Known rows, with every way that one mark hangs from another:
bude[fepu[mugivo venur[mepu moguz]]]: [ 0.42  1.00 -0.91  1.31 -0.78  1.36 -3.79 -2.71 -0.83 -0.95 -0.36  2.28
 -2.04 -0.27  1.81 -2.98 -1.42 -1.52  3.34  2.99 -1.21 -0.74  2.43  0.03
 -0.61]
vafog[mepu]: [-1.29 -0.23  0.02 -0.72  0.33 -0.63  0.55  0.98 -0.71  0.47  0.06  0.20
  0.53 -0.57 -0.22 -1.37 -0.28 -0.25  0.70 -0.12  0.54  0.28  0.99 -1.16
 -1.48]
moguz[palez vafog]: [ 1.08 -0.14  0.49 -0.51 -2.23 -2.28 -0.99  0.71 -0.89 -0.69  0.19  0.28
  0.86  0.09 -0.40 -0.22  0.85 -1.57  3.23  2.06  1.47 -1.24  1.73  1.23
  0.39]
mepu[vafog venur[moguz]]: [-1.26  1.95 -1.16  2.05  0.74  2.06 -2.12 -2.00 -0.42 -3.81 -0.67  2.00
 -0.92 -0.37  1.53 -0.58 -1.95 -1.10  0.61  0.82  1.12  0.57  3.30  2.27
 -0.09]
mozu[palez[moguz[vafog venur]]]: [ 0.21 -1.14  0.75  0.39 -2.49 -0.95 -1.67  0.23  0.05 -2.24  0.21  3.43
 -0.27  0.28  1.11  0.05 -0.38 -1.05  0.59  0.33 -0.77 -0.16  2.14 -0.62
  0.23]
mepu[venur]: [-0.66  1.35 -0.56  0.95  0.53  1.07 -0.93 -0.89 -0.57 -2.25 -0.40  0.75
 -0.10 -0.25  0.53 -0.58 -0.92 -0.55 -0.83  2.12  0.11  0.29  1.46  0.91
  0.22]
fepu[mugivo vafog venur]: [ 1.60  0.73 -0.77 -1.06  0.35  0.04 -3.03 -0.15  1.45 -1.20  1.88  0.54
 -1.87  1.01  1.24 -0.70 -0.06 -0.42  4.09  0.48 -1.40 -0.60  4.84 -0.53
 -0.26]
vafog[mepu[venur] moguz[palez[mozu]]]: [-1.67  0.69 -1.17  1.52  0.12 -0.12 -0.62 -1.18 -2.07 -2.30  1.06 -0.40
 -0.49 -1.34  1.38 -1.48 -3.00 -1.95 -0.43  3.67  2.60  0.85  3.71 -0.03
 -0.36]
fepu[bude mugivo palez]: [ 0.49  4.70 -1.49  0.45 -0.79  0.02 -2.99 -1.27  0.56 -0.22  0.60  0.47
 -0.90  0.86  3.61 -0.51  1.62 -2.14  2.06  1.93 -0.50  0.11  3.02  1.60
 -2.27]
palez[moguz mozu]: [-1.11 -0.25 -0.06  2.98 -1.09  0.61 -1.44 -1.03  0.05 -1.78  1.40 -0.51
 -0.12 -0.74  1.33 -0.58 -1.79 -0.73 -2.17  0.07 -0.42 -1.27  1.93 -0.16
  0.49]
mepu[vafog venur[moguz[palez[mozu]]]]: [-1.28  2.53 -1.07  3.18 -0.23  2.03 -2.31 -1.99 -1.23 -4.83 -0.53  1.82
 -1.25 -0.60  1.56 -0.96 -2.17 -1.96  1.37  2.49  2.20 -0.24  5.02  2.35
  0.05]
palez[moguz[venur] mozu]: [-0.50  0.10  1.13  3.47 -1.28  0.67 -1.77 -0.57  0.08 -3.17  1.53  0.42
 -1.26 -1.03  0.88 -0.95 -2.50 -0.50 -1.60 -0.13 -0.63 -0.75  3.11 -1.20
  0.86]
venur[mepu[vafog]]: [-1.36  1.53  0.06 -0.39 -0.73  0.16 -1.80 -1.18 -0.06 -2.12 -0.71  1.47
  1.46  0.19  0.21 -0.36 -0.08 -1.05 -0.11  2.06  0.50 -0.29  2.72  0.80
  0.14]
moguz[palez vafog[mepu] venur]: [ 0.80  0.16  1.95 -0.52 -2.24 -2.68 -1.05  2.12 -1.40 -2.02  0.42  1.63
 -0.13 -0.74 -1.14 -1.78 -0.24 -1.58  4.45  1.77  1.66 -0.36  4.03 -1.00
 -0.32]
bude[fepu[mugivo vafog]]: [ 0.47  0.55  0.43  0.11  0.92  1.42 -1.77 -2.16  0.75  0.64  1.36  0.70
 -1.38  1.26  0.34 -0.65 -1.45 -1.03  2.59 -0.56 -1.73 -1.44  2.47  0.29
  1.18]
mozu[palez]: [-0.16 -0.24 -0.48 -0.61 -1.14  0.22  0.14  0.22 -0.24 -0.72 -0.76  2.50
 -0.48  0.70  0.73  0.63  0.38 -0.60  0.46  0.94 -0.23 -0.07  0.81 -0.56
 -0.51]
moguz[palez vafog venur]: [ 1.81  0.34  1.93  0.06 -2.46 -2.18 -1.44  1.30 -0.85 -2.35  0.36  1.45
 -0.57 -0.29 -0.95 -0.66 -0.01 -1.31  3.90  1.87  1.19 -0.59  3.22 -0.07
  0.90]
palez[moguz[venur[mepu]] mozu]: [-1.04  0.56  1.48  3.04 -2.20  0.50 -2.49 -0.97 -0.21 -3.95  1.01  1.04
 -0.68 -1.20  0.98 -1.61 -2.51 -1.36 -1.87  1.28 -0.75 -0.84  3.84 -1.30
  0.81]
mepu[vafog venur]: [-1.25  2.43 -1.13  1.39  1.37  1.68 -1.79 -1.50 -0.02 -3.46 -0.34  1.30
  0.51  0.31  0.58  0.25 -1.04 -0.29 -0.34  1.96  0.96  0.22  3.54  2.17
  0.52]
mozu[palez[moguz[venur]]]: [-0.42 -1.09  0.77  1.32 -1.86 -0.04 -1.16 -0.18 -0.11 -2.10 -0.18  3.53
 -0.55  0.18  1.35 -0.27 -0.37 -0.73 -0.40  0.34 -0.44  0.68  1.75 -1.03
 -0.15]
palez[moguz[vafog venur] mozu]: [ 0.32  0.02  1.12  2.36 -2.13 -0.41 -2.46 -0.05  0.37 -3.37  1.99  0.34
 -0.92 -0.91  0.51 -0.57 -2.53 -0.88 -0.34 -0.13 -1.03 -1.78  3.68 -0.70
  1.32]
venur[mepu[vafog] moguz]: [-1.31  0.94  0.04  0.53 -1.54  0.69 -2.18 -1.91 -0.60 -2.54 -1.12  2.28
 -0.28 -0.63  1.36 -1.41 -1.21 -2.15  1.12  0.67  0.74  0.15  2.51  0.98
 -0.62]
fepu[palez[mozu] vafog[mepu moguz] venur]: [-0.51  3.05 -0.99 -0.48 -0.80 -1.13 -0.53 -1.57  1.37 -2.42  3.31  0.01
 -1.56  0.41  3.07 -0.99 -2.42 -2.51  2.78  1.17 -1.33  0.09  4.82 -0.34
 -1.70]
venur[moguz[palez vafog]]: [ 0.89 -0.75  0.36  0.50 -2.57 -1.27 -1.16 -0.15 -1.23 -0.94 -0.22  1.05
 -1.14 -0.73  0.82 -1.14 -0.45 -2.31  3.78  0.23  1.40 -0.53  1.19  1.12
 -0.44]
palez[moguz]: [-0.97 -1.47  0.40  1.94 -0.71 -0.43 -1.18 -1.00  0.10 -0.36  0.61  0.27
  0.98 -0.37  1.18 -0.75 -0.21 -0.35 -1.66 -0.64 -0.07  0.43 -0.07  0.40
  0.12]
venur[mepu[vafog[moguz[palez[mozu]]]]]: [-1.30  1.48 -0.47  0.62 -1.18  0.03 -2.10 -2.12 -0.67 -2.86  0.21  0.56
  0.88 -0.20  0.98 -0.06 -1.53 -1.85 -0.49  3.45  1.71 -0.19  3.92  1.00
  0.78]
palez[mozu]: [-0.16  1.19 -0.40  1.03 -0.37  1.04 -0.18 -0.02 -0.06 -1.47  0.78 -0.79
 -1.16 -0.37  0.09  0.21 -1.55 -0.34 -0.56  0.64 -0.35 -1.69  1.99 -0.60
  0.38]
mepu[vafog[moguz[palez[mozu]]] venur]: [-1.18  2.29 -1.72  2.53  0.89  1.36 -2.14 -2.67 -0.74 -4.22  0.70  0.33
 -0.17 -0.16  1.57  0.55 -2.61 -1.21 -0.78  3.59  2.47  0.49  4.79  2.45
  1.27]
fepu[bude palez[moguz] venur]: [-0.35  2.95 -1.56  2.26 -2.41 -1.98 -3.28 -2.04  1.05 -1.41  0.61  1.92
  0.20  0.42  5.12 -1.38  1.66 -2.32  2.03  3.08 -1.33  1.04  1.11  2.13
 -3.17]
bude[fepu[palez[moguz]]]: [-1.14  1.68  0.53  2.50 -0.80  0.45 -0.68 -3.34  0.05  0.00  0.58  1.26
  0.63  0.56  1.92 -1.51 -0.74 -1.74  0.11  0.74 -1.38 -0.17 -0.28  1.57
 -0.18]

Rows:
[ 0.16  0.64  0.76  1.46 -1.77 -0.46 -1.49 -1.38 -1.18 -3.02  0.93  0.38
 -1.33 -0.99  0.88 -0.61 -2.64 -1.84 -0.21  3.26  1.65  0.74  3.43 -0.78
  1.26] -> vafog[moguz[palez[mozu] venur[mepu]]]
[-0.24 -1.43 -0.20  0.00 -2.31 -1.03 -1.33 -0.17  0.04 -1.16  0.13  2.68
  0.61  0.50  1.45  0.34  0.17 -1.20  0.11  0.52 -0.63 -0.59  1.22  0.20
 -0.11] -> mozu[palez[moguz[vafog]]]
[-0.07  0.57  0.14 -0.25 -2.27 -1.95 -0.70  1.49 -1.55 -1.46  0.90 -0.18
  0.35 -0.68 -0.54 -1.17 -0.62 -2.11  3.29  2.49  1.66 -2.36  4.12 -0.14
 -0.50] -> moguz[palez[mozu] vafog[mepu]]
[-1.31  0.86  0.41  1.24 -2.47 -0.02 -2.28 -1.85 -1.54 -2.87 -1.41  2.58
  0.05 -0.71  1.38 -1.92 -0.50 -2.98  2.45  2.30  2.29  0.24  3.33  1.41
 -0.73] -> venur[mepu[vafog] moguz[palez]]
[ 0.20  3.00  0.48  0.25  0.26  1.26 -1.32 -2.90  0.97  0.07  1.65  0.90
 -1.13  1.64  1.45 -0.98 -0.93 -2.05  2.82 -0.08 -2.00 -1.12  3.00  1.02
  0.32] -> bude[fepu[mugivo palez vafog]]
[-0.69 -0.47 -0.55 -1.49  0.10 -1.87 -1.20 -1.19  1.25  0.95  1.94  0.34
 -0.74  0.60  2.63  0.48 -1.33 -2.33  1.97 -1.01 -0.50  0.85  1.52  0.48
 -1.18] -> fepu[bude vafog[mepu moguz]]
[ 1.57  1.83 -2.62  0.41 -0.30 -0.42 -4.72 -0.16  0.50 -0.48  0.29  1.00
 -1.77  0.35  3.05 -0.81  1.36 -0.54  3.60  3.27 -0.61 -0.10  3.07  0.46
 -2.09] -> fepu[bude mugivo venur]
[ 1.58  0.75 -0.69  0.75 -1.22  0.42 -3.51 -0.65  0.25 -2.55  1.74  1.06
 -3.72  0.12  2.22 -1.87 -1.21 -2.12  5.80  1.02 -0.10 -1.07  6.31 -0.35
 -0.77] -> fepu[mugivo vafog venur[moguz[palez[mozu]]]]
[-0.55  0.94 -1.17  1.57  0.38  0.28 -1.18 -1.75 -0.21 -1.92  1.12 -0.44
 -0.01  0.11  1.00  1.16 -1.71 -0.66  0.02  1.45  2.36  0.16  3.31  1.55
  1.08] -> mepu[vafog[moguz[palez[mozu]]]]
[-0.47  1.42 -0.24  0.41 -1.90 -1.27 -1.29  0.94 -1.89 -2.89  0.62  0.33
  0.24 -0.81 -0.19 -1.54 -1.20 -2.44  2.83  3.86  1.73 -2.19  5.06  0.43
 -0.35] -> moguz[palez[mozu] vafog[mepu[venur]]]
[-0.38  0.51  0.10 -0.44 -1.61 -2.09 -1.15  0.98 -1.85 -1.77  0.01  0.96
  1.17 -0.52 -0.28 -1.70  0.04 -2.14  3.22  3.38  2.04 -0.82  3.46  0.87
 -0.67] -> moguz[palez vafog[mepu[venur]]]
[-1.40  0.17 -0.31  1.89 -1.43 -0.30 -2.24 -0.30 -0.46 -2.85  1.73 -0.07
  0.45 -1.11  1.09 -1.39 -2.49 -1.59 -0.92  1.01 -0.37 -1.98  3.89  0.07
  0.09] -> palez[moguz[vafog[mepu[venur]]] mozu]
[-0.61  3.05  0.45  2.47 -2.22 -1.25 -2.35 -1.79  0.81 -1.58  0.63  1.94
 -0.07  0.29  3.90 -0.96  0.74 -2.49  0.58  0.91 -0.96  1.25  1.35  1.52
 -1.92] -> fepu[bude palez[moguz[venur]]]
[-0.41  4.19 -0.49 -1.32 -0.52 -0.72 -2.47 -0.87  1.33 -0.08  1.92  0.91
 -0.92  1.39  3.49 -1.14  0.85 -3.31  4.14  0.04 -1.15 -0.15  5.31  0.79
 -2.83] -> fepu[bude mugivo palez vafog[mepu]]
[ 0.96  0.74  0.11  0.35 -2.53 -1.48 -1.11  0.64 -0.97 -1.82  0.83 -0.33
 -0.06 -0.22 -0.36 -0.07 -0.42 -1.84  2.77  2.59  1.19 -2.56  3.36  0.76
  0.71] -> moguz[palez[mozu] vafog]
[-1.79  0.46 -0.43  0.66  0.26  0.58 -0.47 -0.09 -1.51 -1.66 -0.51  1.42
 -0.75 -1.31  0.92 -2.50 -1.73 -1.40  0.81  0.72  0.81  0.77  1.99 -0.31
 -1.80] -> vafog[mepu[venur[moguz]]]
[ 1.01  1.78  2.04  0.35 -3.90 -1.63 -2.47  0.72 -1.28 -4.47  0.38  1.60
 -0.67 -0.79 -0.77 -1.34 -1.26 -2.65  3.13  4.17  0.81 -2.10  5.72 -0.67
  1.10] -> moguz[palez[mozu] vafog venur[mepu]]
[ 0.04  0.66  0.01  1.38  0.38 -0.21 -1.39 -1.37 -0.09 -2.31  0.83  0.70
 -0.30  0.06  0.61  0.75 -1.48 -0.35  0.77  1.03  2.33  1.46  3.21  1.02
  1.16] -> mepu[vafog[moguz[palez venur]]]
[ 0.13 -0.22 -0.75  1.43 -0.59 -0.36 -0.40 -1.47 -0.93 -0.92  1.35 -1.24
 -0.88 -0.54  1.21  0.39 -1.97 -1.19 -0.48  2.06  1.89  0.35  1.55  0.34
  0.92] -> vafog[moguz[palez[mozu]]]
[ 0.01  0.68 -0.33  0.83  1.13  0.37 -1.32 -1.40  0.64 -2.00  1.06  0.48
 -0.56  0.12  0.58  1.20 -2.06  0.36 -0.30 -0.35  1.11  1.42  2.54  0.65
  1.24] -> mepu[vafog[moguz[venur]]]
[ 0.63  1.05  1.59  0.36 -2.51 -1.84 -1.12  2.10 -1.48 -3.16  1.01  1.01
 -1.07 -1.02 -1.14 -1.61 -1.52 -1.83  4.02  2.28  1.39 -1.73  5.62 -1.43
  0.00] -> moguz[palez[mozu] vafog[mepu] venur]
[ 0.19 -0.08  0.72  0.06 -0.51 -0.46 -1.29 -1.40 -0.23 -1.75  0.79  0.55
 -0.94 -0.72  0.80 -0.22 -2.38 -0.79 -1.21  1.17  0.28  1.77  1.30 -0.87
  1.08] -> vafog[moguz[venur[mepu]]]
[ 0.96  0.57 -1.22  1.79  0.08  1.52 -3.08 -2.22 -0.51 -0.18  0.15  1.69
 -2.69 -0.11  1.73 -2.27 -1.45 -0.69  3.65  1.58 -1.11 -0.59  1.79  0.14
 -0.53] -> bude[fepu[mugivo venur[moguz]]]
[ 1.49  0.93 -1.01 -0.08 -2.85 -0.88 -4.96 -0.42 -1.30 -2.64 -0.16  1.93
 -1.55 -0.79  2.00 -2.96  0.20 -2.33  5.15  4.36  0.69 -0.70  5.09  0.13
 -1.29] -> fepu[mugivo venur[mepu moguz[palez vafog]]]
[-1.23 -0.04  1.59  2.20 -1.35 -0.26 -2.74 -1.25  0.11 -3.10  0.28  2.08
  0.90 -0.53  0.93 -1.37 -0.99 -0.87 -1.11  0.59  0.07  0.81  2.90 -0.09
  0.59] -> palez[moguz[venur[mepu[vafog]]]]
[ 0.67 -0.03 -0.44 -0.33 -0.81 -0.57 -2.99  0.16 -0.31 -1.47  1.40  1.64
 -2.69 -0.14  1.99 -3.07 -0.62 -2.19  6.62  0.65  0.54  0.00  6.11 -0.97
 -2.13] -> fepu[mugivo vafog[mepu] venur[moguz[palez]]]
[-0.87  0.75  0.60  1.62 -3.41  0.17 -1.71 -1.35 -2.02 -2.88 -0.98  1.62
 -1.25 -1.37  1.41 -2.46 -1.39 -3.42  1.80  2.84  1.42 -0.77  2.98  0.06
 -0.74] -> venur[mepu moguz[palez[mozu]]]
[-1.27 -1.05  0.07  0.85 -1.02 -1.32 -2.05 -0.27 -0.40 -1.44  0.95  0.73
  1.63 -0.71  1.03 -1.55 -0.91 -1.29 -0.34  0.40 -0.03 -0.32  1.86  0.70
 -0.27] -> palez[moguz[vafog[mepu[venur]]]]
[-1.38  1.11  1.20  3.23 -1.78  0.80 -2.94 -1.31  0.05 -4.54  1.04  1.34
 -0.31 -0.90  0.99 -1.21 -2.52 -1.23 -1.62  1.23 -0.29 -0.90  4.86 -0.67
  0.97] -> palez[moguz[venur[mepu[vafog]]] mozu]
[-0.29  1.67  2.01  1.22 -2.03 -0.67 -1.99 -0.30 -1.19 -3.81 -0.79  2.66
  0.23 -0.29 -0.36 -1.46 -0.07 -1.70  2.27  3.55  2.11  0.51  4.72 -0.05
  0.46] -> moguz[palez venur[mepu[vafog]]]
[-1.18 -0.16  0.73  1.14 -2.12  0.08 -2.12 -0.88 -0.10 -3.32 -0.51  4.29
  0.28  0.35  1.48 -0.38 -0.41 -1.26 -0.41  1.41 -0.13  0.55  3.35 -0.50
  0.00] -> mozu[palez[moguz[venur[mepu[vafog]]]]]
[-1.80  0.99 -0.39  1.64 -0.58  0.68 -0.63 -0.12 -2.12 -2.59 -0.34  1.14
 -1.16 -1.54  0.99 -2.75 -2.08 -2.13  1.38  2.09  1.64  0.01  3.57 -0.34
 -1.66] -> vafog[mepu[venur[moguz[palez[mozu]]]]]
[-0.39  4.38 -1.31  2.18 -2.52  0.43 -4.65 -2.06  0.01 -4.09  1.50  0.89
 -0.47 -0.28  3.74 -2.92 -0.27 -2.31  0.75  4.77 -1.15 -0.85  6.41  0.03
 -1.60] -> fepu[mugivo palez[moguz mozu] venur[mepu]]
[-0.01  0.13  0.11  2.29 -2.02  0.48 -0.65 -0.67 -1.52 -1.68 -0.21  0.63
 -2.24 -1.11  1.19 -1.45 -1.42 -2.14  2.19  0.65  1.58 -0.59  1.91  0.27
 -0.62] -> venur[moguz[palez[mozu]]]
[ 0.75 -0.01  0.09  1.17 -2.79 -0.62 -1.31 -0.12 -1.28 -1.90  0.26  0.57
 -1.86 -0.99  0.86 -1.06 -1.45 -2.52  3.40  0.64  1.19 -1.61  2.41  0.77
 -0.21] -> venur[moguz[palez[mozu] vafog]]
[-0.11  0.28  0.30 -1.84  0.95  0.21 -1.34  0.50  0.64  0.08  1.88 -0.07
 -0.91  0.62  0.23 -1.07 -0.64 -0.96  2.68 -1.56 -0.40 -0.64  4.86 -1.25
 -0.47] -> fepu[mugivo vafog[mepu]]
[ 1.07  3.65 -2.25  1.29 -2.37 -1.83 -5.77 -1.53  1.06 -1.62  1.52  1.38
 -0.41  0.63  5.17 -1.58  1.77 -2.36  3.62  3.42 -1.38 -0.13  4.14  2.13
 -2.71] -> fepu[bude mugivo palez[moguz[vafog]] venur]
[ 0.27  2.11 -0.69  1.04 -2.43 -2.09 -2.27 -1.15  0.82 -2.09  1.31  1.14
  0.84  0.25  2.90 -1.49  0.78 -1.56  1.94  2.11 -1.28  0.15  1.83  1.44
 -1.62] -> fepu[palez[moguz[vafog]] venur]
[-0.33  1.71  1.52  0.28 -0.84  0.20 -1.90 -0.34  0.01 -3.43 -0.43  2.34
 -0.16 -0.25 -0.42 -0.70 -0.97 -0.62  0.67  1.43  0.12  0.46  3.64 -0.65
  0.60] -> moguz[venur[mepu[vafog]]]
[ 0.10  0.97  2.40  0.94 -2.57 -1.03 -1.45  0.08 -1.52 -3.06 -0.84  2.33
 -0.24 -0.63 -0.39 -1.96  0.02 -1.88  2.05  3.66  1.58  0.58  3.41 -0.88
  0.26] -> moguz[palez venur[mepu]]
[-0.42 -1.27  0.73 -0.02 -2.32 -1.26 -1.41  0.74 -0.29 -2.02  0.26  3.55
  0.00  0.00  0.96 -0.66 -0.54 -1.20  0.97  0.28 -0.47 -0.01  2.66 -1.24
 -0.52] -> mozu[palez[moguz[vafog[mepu] venur]]]
[ 0.02  3.52  0.72 -0.65 -1.90 -1.71 -1.99 -2.90  1.92 -1.88  1.95  1.66
 -1.19  1.19  3.95  0.33 -0.96 -3.92  2.04  0.67 -1.62  1.37  2.93  1.38
 -0.87] -> fepu[bude palez vafog[moguz[venur[mepu]]]]
